Each row was made from one small tree. The marks that hang from a mark follow it in brackets, in the order of their numbers. Every link used is in the known rows. Write each row's tree.
Known rows
k_355[k_992[k_995[k_896]]]: [ -4.3 -11.5  20.0  33.2  15.8 -26.4 -31.8  56.2 -20.1  14.4  -1.2  38.8
 -17.0 -22.2  38.4  16.9  -6.1  21.2  21.0  30.5  37.8  -2.6 -21.5 -27.4]
k_556[k_319 k_613]: [ 27.0  13.0 -11.9  33.1   0.3 -37.5   8.5  29.5 -12.0  -0.4 -34.1  43.9
 -10.6   2.2  11.7  16.5  19.0   2.3  21.7  19.0  61.3 -11.2  -2.6   6.9]
k_796[k_406[k_305 k_620] k_556[k_319 k_613]]: [ 35.8  10.9 -30.7  36.1   4.3   0.5   1.8   1.0   3.9 -16.7 -28.8  40.8
   0.6  10.9  22.8  57.8  18.1  -2.7 -21.8  13.9  31.3 -20.7  20.5  17.2]
k_606[k_406[k_620 k_796[k_556]]]: [ 27.2   3.6 -21.4   9.4   4.6  13.5 -16.2  29.7  13.2  -2.6  -6.2  47.8
  -6.2  -8.8   7.5  39.7  14.6  -9.0  11.4  14.5   1.6 -10.9 -16.9  -3.3]
k_406[k_305 k_620 k_796[k_556]]: [ 15.2   2.9 -25.1  20.2  12.8   8.5 -19.3  14.7   8.4  -3.8  -8.7  52.9
 -18.6 -13.5  31.7  51.7  14.4  -2.0 -23.6  11.5  -3.7   1.3  -2.4  13.8]
k_583[k_606[k_406[k_305 k_796[k_556]]]]: [ 27.0   4.6 -21.3  30.9  -1.8  13.6  -9.9  18.9  18.3  -5.1   8.7  52.6
 -24.7 -18.6  19.9  15.9  14.1 -11.3   9.3  21.7  -6.8 -22.1  -6.5  -6.3]
k_406[k_305 k_620]: [ 20.1 -18.4 -11.6  32.3  12.0 -17.6 -19.6  30.0  -7.7   2.3 -17.1  58.5
 -23.4 -19.8  22.7  47.7  27.8  -0.7 -11.6  14.7   2.9  10.2 -13.3  14.0]
k_620[k_556[k_319 k_613]]: [ 27.0   6.4 -13.6  29.3  -0.8 -37.3   6.5  35.6 -13.7   0.3 -61.0  37.6
 -12.5   1.0  19.5   4.8   4.0   2.6  19.1  12.6  63.8  -2.1 -19.4  -6.9]
k_355[k_992]: [ 14.4 -18.9  -8.1  40.3   0.7 -37.5 -17.9  58.3 -14.2  14.1 -19.3  49.1
 -10.2 -23.3  25.9  24.0   1.7   1.3  13.0  30.7  32.9  -5.8 -21.3  -1.1]
k_620[k_556[k_613]]: [ 22.9 -11.1 -15.4  29.0   1.3 -38.7  -4.7  38.9 -13.3  10.9 -53.2  35.5
 -13.1 -12.1  28.1   6.6   5.8   4.4  18.8  13.6  45.9   3.1 -29.8  -2.8]
k_606[k_406[k_305 k_620[k_556[k_319 k_613]] k_796]]: [ 31.8  11.7  -8.0  16.0  12.6   2.0  -2.0   6.4   5.6 -17.7 -56.3  47.1
  -7.2  20.2  21.8  27.3  10.4 -12.6  -0.6   0.9  27.0   3.7 -13.6  -3.3]
k_796[k_406[k_305 k_620] k_556[k_613]]: [ 32.0  -5.9 -31.7  34.7   6.3  -0.8 -10.6   3.2   5.0  -5.9 -22.2  39.3
  -0.3  -2.4  32.2  59.2  19.5  -1.4 -22.6  15.5  13.2 -16.1  10.9  22.4]
k_796[k_556[k_613]]: [ 28.0   7.4 -24.0  29.5  -3.8 -28.2  -5.9  22.0  -3.3   6.4 -18.9  40.2
 -13.9  -8.1  23.2  22.6  14.9   5.8  12.5  22.0  43.0 -16.1  -8.3  13.4]
k_992[k_355 k_995]: [  9.9  21.6  -0.4  20.5  -2.2  -9.9 -11.4  52.4 -19.0  24.4 -16.7  47.8
 -29.7 -36.8  37.4 -17.1  12.3   6.9   4.2  17.4  29.2  16.7 -26.1  -9.1]
k_355[k_992[k_319 k_995]]: [  8.2  11.3  19.8  24.3   7.8 -19.4  -5.7  62.2 -17.4  14.8  -5.7  44.5
 -21.2 -19.1  31.5  -8.9 -10.9   1.9  10.6  11.8  37.5   0.3 -17.4  -3.6]
k_406[k_305 k_620[k_556[k_319 k_613]] k_796]: [ 18.9   8.6 -15.6  20.0  14.2  -6.7   0.7   6.4  -1.4 -14.4 -58.7  47.1
  -7.1  15.0  33.6  33.1   7.5  -6.1 -12.9   1.8  32.3   8.5 -10.4   5.2]
k_796[k_556]: [ 22.7   0.0 -23.6  29.4  -2.4 -21.1 -12.8  43.6  -4.2  10.7 -10.7  45.3
 -23.9 -27.8  16.8  23.5  10.9   5.9   9.8  21.4  29.1 -10.1 -12.6   0.5]
k_583[k_606[k_406]]: [ 33.2 -16.5 -10.6  36.8  -8.7 -17.4  -6.2  52.1  -0.9   7.2  -2.4  51.1
 -17.6 -24.4  -2.0   1.9  26.5  -9.1  41.2  30.3   8.3 -21.2 -27.3 -15.0]
k_583[k_606[k_406[k_620[k_556[k_319 k_613]] k_796]]]: [ 34.9   2.7 -15.5  15.2  -4.1   3.1  10.1  20.9   7.0 -17.0 -45.8  44.7
   7.6  20.0   6.2   7.9  14.2 -20.0  32.5  16.8  19.8 -19.6 -30.8 -16.7]
k_583[k_606]: [ 22.4 -19.5 -17.6  39.2  -7.1 -26.4  -2.6  52.9  -8.5  10.5  -5.0  49.0
 -17.4 -30.1  11.2   7.1  22.8  -1.3  29.8  31.2  11.8 -15.8 -23.6  -6.5]
k_606[k_406[k_305 k_620 k_796[k_556[k_613]]]]: [ 30.6  11.7 -19.7  16.6  10.5  11.4 -14.4  -7.2  17.1 -11.6 -13.0  49.8
  -9.3  10.7  24.6  46.3  20.8  -9.8  -7.5  11.7   7.0  -9.4  -2.9  17.1]
k_992[k_319 k_995[k_896]]: [  4.8   8.9  29.9  21.6  21.5 -15.3 -13.9  51.8 -14.7  10.9   5.1  33.0
 -37.8 -22.0  25.5  -6.8   2.3  25.4  25.9   4.3  34.7  -2.0 -12.4 -24.6]

Which tree is each row?
[ 22.7  27.1 -24.6  20.2   9.7   4.4   0.7 -10.8   7.5 -20.2 -23.3  51.2
  -9.6  19.2  28.3  49.2  17.1  -4.9 -19.6  10.8  29.4  -9.0  11.2  21.2]  k_406[k_305 k_620 k_796[k_556[k_319 k_613]]]
[ 16.7  -8.5 -16.4  19.2  16.1  -7.7 -10.5   9.0  -0.7  -3.4 -50.8  44.4
  -8.5   1.7  43.0  34.0   8.8  -2.0 -13.9   4.2  13.3  13.7 -19.5  10.0]  k_406[k_305 k_620[k_556[k_613]] k_796]
[ 11.8  -8.3 -14.8  25.1  18.5  -2.4 -16.0  24.7   0.1   1.2 -16.2  54.9
 -17.1 -15.9  29.1  47.6  19.5  -1.7 -15.3   9.4  -4.0  11.4  -6.9  12.5]  k_406[k_305 k_620 k_796]
[ 34.8  29.3 -18.1  17.1   9.1  12.4  -3.0  -9.8  16.2 -22.7 -21.0  52.6
  -8.4  24.6  15.3  44.3  19.7 -10.7  -6.7  10.2  24.9 -14.3   7.3  14.0]  k_606[k_406[k_305 k_620 k_796[k_556[k_319 k_613]]]]
[ 13.9  10.7 -23.5  29.6   9.8  -1.0 -14.7  20.0   6.9   3.0  -7.6  46.9
 -29.6 -21.6  35.2  31.9   6.5   4.1 -15.3  12.2  14.1  -1.3   3.7   7.1]  k_406[k_305 k_796[k_556]]
[ 22.8 -13.9  -9.5  16.5  15.0   6.9 -21.3  29.8   6.3  -2.5 -39.7  49.7
 -16.6 -11.9  25.5  31.6   6.6  -9.8  -4.3   2.3  -4.7  14.5 -28.5 -11.1]  k_606[k_406[k_305 k_620[k_556] k_796]]
[  4.6  26.5  30.6  18.4  11.7  -3.7 -14.1  49.7 -17.6  17.4  -0.6  37.8
 -42.1 -27.3  39.7 -29.4   5.7  25.9  15.1   6.4  31.9   7.4 -21.2 -26.3]  k_992[k_319 k_355 k_995[k_896]]
[ 32.7  -5.9 -21.7  34.0   9.0 -10.8   2.5  15.7  -5.8 -12.4 -64.0  36.5
   1.7   6.6  28.0  41.5   7.9  -4.3 -16.1   5.9  32.5  -3.3  -0.4   1.3]  k_796[k_406[k_305 k_620[k_556[k_319 k_613]]]]
[ 32.5  14.4 -21.7  22.4  -0.9  23.6  -2.5  10.3  17.9 -23.3  -0.1  61.2
 -13.3   5.4   6.9  34.2  22.3 -18.5   0.5  20.0  -5.1 -23.5  -3.4  -4.2]  k_583[k_606[k_406[k_305 k_620 k_796[k_556[k_319]]]]]
[ 20.5   8.3 -28.2  13.5   5.3  -0.9  -7.2   9.8   6.8  -2.7 -17.5  42.4
   1.8   4.6  24.9  41.9  16.5  -1.9   1.8  17.5  19.7 -11.9  -8.6  17.0]  k_406[k_620 k_796[k_556[k_613]]]
[ 38.1  19.4 -24.5  15.3  -8.1  12.7   9.5   5.8  17.3 -21.5  -9.7  49.5
   6.4  21.9   1.4  24.5  24.5 -19.6  26.6  26.2  16.9 -37.8  -9.0  -1.7]  k_583[k_606[k_406[k_620 k_796[k_556[k_319 k_613]]]]]
[ 16.2  -9.9 -18.9  12.6   9.7 -11.8  -5.7  25.3  -2.7   2.1 -52.6  37.0
   4.3   0.7  31.0  26.1   5.7  -2.2   8.5   8.5  22.1   7.3 -29.2   1.3]  k_406[k_620[k_556[k_613]] k_796]
[ 34.1 -23.2  -9.6  34.3   1.5  -3.3 -15.6  30.2   3.7  -6.2  -2.3  63.5
 -19.4 -15.3   7.3  31.0  36.1 -15.0  12.0  25.6 -17.3 -11.5 -25.0  -0.2]  k_583[k_606[k_406[k_305 k_620]]]
[ 30.5 -14.0 -14.5  23.2   5.3   7.5  -7.0   8.4  11.5 -11.6 -35.9  48.2
  -5.4   7.2  27.4  16.2  17.6 -17.6   9.8  14.0  -7.2  -7.6 -30.7  -5.4]  k_583[k_606[k_406[k_305 k_620[k_556[k_613]] k_796]]]
[ 23.5  25.9 -26.9  13.6   3.8  -0.9   4.5   6.5   5.5 -14.2 -25.7  45.7
   2.9  18.2  16.4  41.3  14.9  -4.0   2.9  16.0  38.6 -16.5   2.3  12.8]  k_406[k_620 k_796[k_556[k_319 k_613]]]
[ 27.1 -22.3 -16.6  15.2  -1.2   8.6  -8.7  45.7   7.3  -2.5 -29.3  47.2
  -1.5 -12.8   9.6  11.4  11.8 -17.3  27.9  18.0 -12.2  -8.1 -45.1 -25.0]  k_583[k_606[k_406[k_620[k_556] k_796]]]
[ 24.4  -8.1 -14.1  21.1   2.5 -22.4  -5.3  50.0 -14.6  -3.2 -53.5  48.8
 -10.0  -8.1   9.8  27.2   8.6  -3.1   8.7  10.8  31.7   7.0 -29.7 -14.0]  k_406[k_620[k_556[k_319]]]
[ 27.4   4.8  -7.9  17.0  12.8   7.4  -9.3  26.9   4.8 -14.6 -48.5  52.2
 -15.9   0.9  16.0  30.3   5.0 -12.9  -3.8  -0.2  13.1  10.1 -18.3 -14.1]  k_606[k_406[k_305 k_620[k_556[k_319]] k_796]]
[ 29.9 -24.6 -26.1  27.5   5.0 -16.6  -3.7  35.3  -7.4   5.4 -58.1  27.5
  11.9  -8.3  24.8  34.4   6.5  -2.2   4.9  11.8  24.1  -5.2 -20.6  -3.1]  k_796[k_406[k_620[k_556[k_613]]]]
[  1.4  12.4  15.9  24.0   9.1 -10.5 -25.6  47.9 -19.5  20.8  -6.5  40.1
 -33.6 -32.8  42.7  -9.7  12.5  25.8  15.4  20.6  31.4  11.2 -25.3 -28.9]  k_992[k_355 k_995[k_896]]
[ 28.0 -23.5 -23.3  34.7  11.7 -12.3 -10.4  18.8  -5.6   0.2 -55.7  34.0
   0.6  -7.1  36.8  43.2   8.8  -2.9 -17.3   7.2  15.3   1.9 -10.3   5.3]  k_796[k_406[k_305 k_620[k_556[k_613]]]]
[ 11.7 -15.7 -15.7  20.5  16.6  -1.7 -17.8  29.7  -1.8   1.0 -42.8  49.7
 -17.1 -16.7  37.3  36.1   4.1  -2.4 -17.4   2.5  -1.1  20.3 -23.6  -2.5]  k_406[k_305 k_620[k_556] k_796]
[ 29.3   1.5 -31.9  44.1   3.6 -10.6  -6.0   8.8   3.3   1.7 -21.1  33.0
 -10.0 -12.7  35.1  39.0  10.2   4.8 -15.5  15.9  30.8 -19.6  17.9  16.8]  k_796[k_406[k_305] k_556[k_613]]
[ 34.6 -24.7 -12.2  27.4  -4.8  -7.6  -9.7  45.9   1.1   0.2  -4.4  56.6
  -7.3 -15.9  -5.6  22.5  33.7 -15.4  34.1  29.6  -8.2 -18.7 -34.5  -8.5]  k_583[k_606[k_406[k_620]]]
[ 32.4   4.4 -32.7  27.8  -1.1   0.7   0.6  37.9   0.7  -7.2 -23.1  40.4
   3.7 -10.4   4.0  52.3  11.0  -3.1  -3.4  17.7  25.1 -22.4   6.6  -2.4]  k_796[k_406[k_620] k_556[k_319]]
[ 15.8   1.7 -13.8  20.3  14.6  -0.8  -7.3  27.5  -2.6 -10.3 -51.3  50.8
 -16.1  -3.1  27.4  35.2   2.7  -5.4 -16.5   1.2  17.4  16.2 -14.1  -6.4]  k_406[k_305 k_620[k_556[k_319]] k_796]
[ 12.6 -16.3 -18.7  12.8   9.7  -6.6 -13.4  47.1  -4.2   6.3 -44.1  43.1
  -5.9 -17.7  24.5  27.8   1.9  -2.6   4.2   8.3   8.2  13.4 -35.1 -10.9]  k_406[k_620[k_556] k_796]
[ 31.4   4.9 -30.4  34.9   5.0   5.6  -4.9  21.6   2.9 -13.1 -21.3  46.2
  -8.7  -8.4  17.1  59.8  13.5  -3.2 -25.7  12.7  16.3 -14.8  16.9   6.1]  k_796[k_406[k_305 k_620] k_556[k_319]]
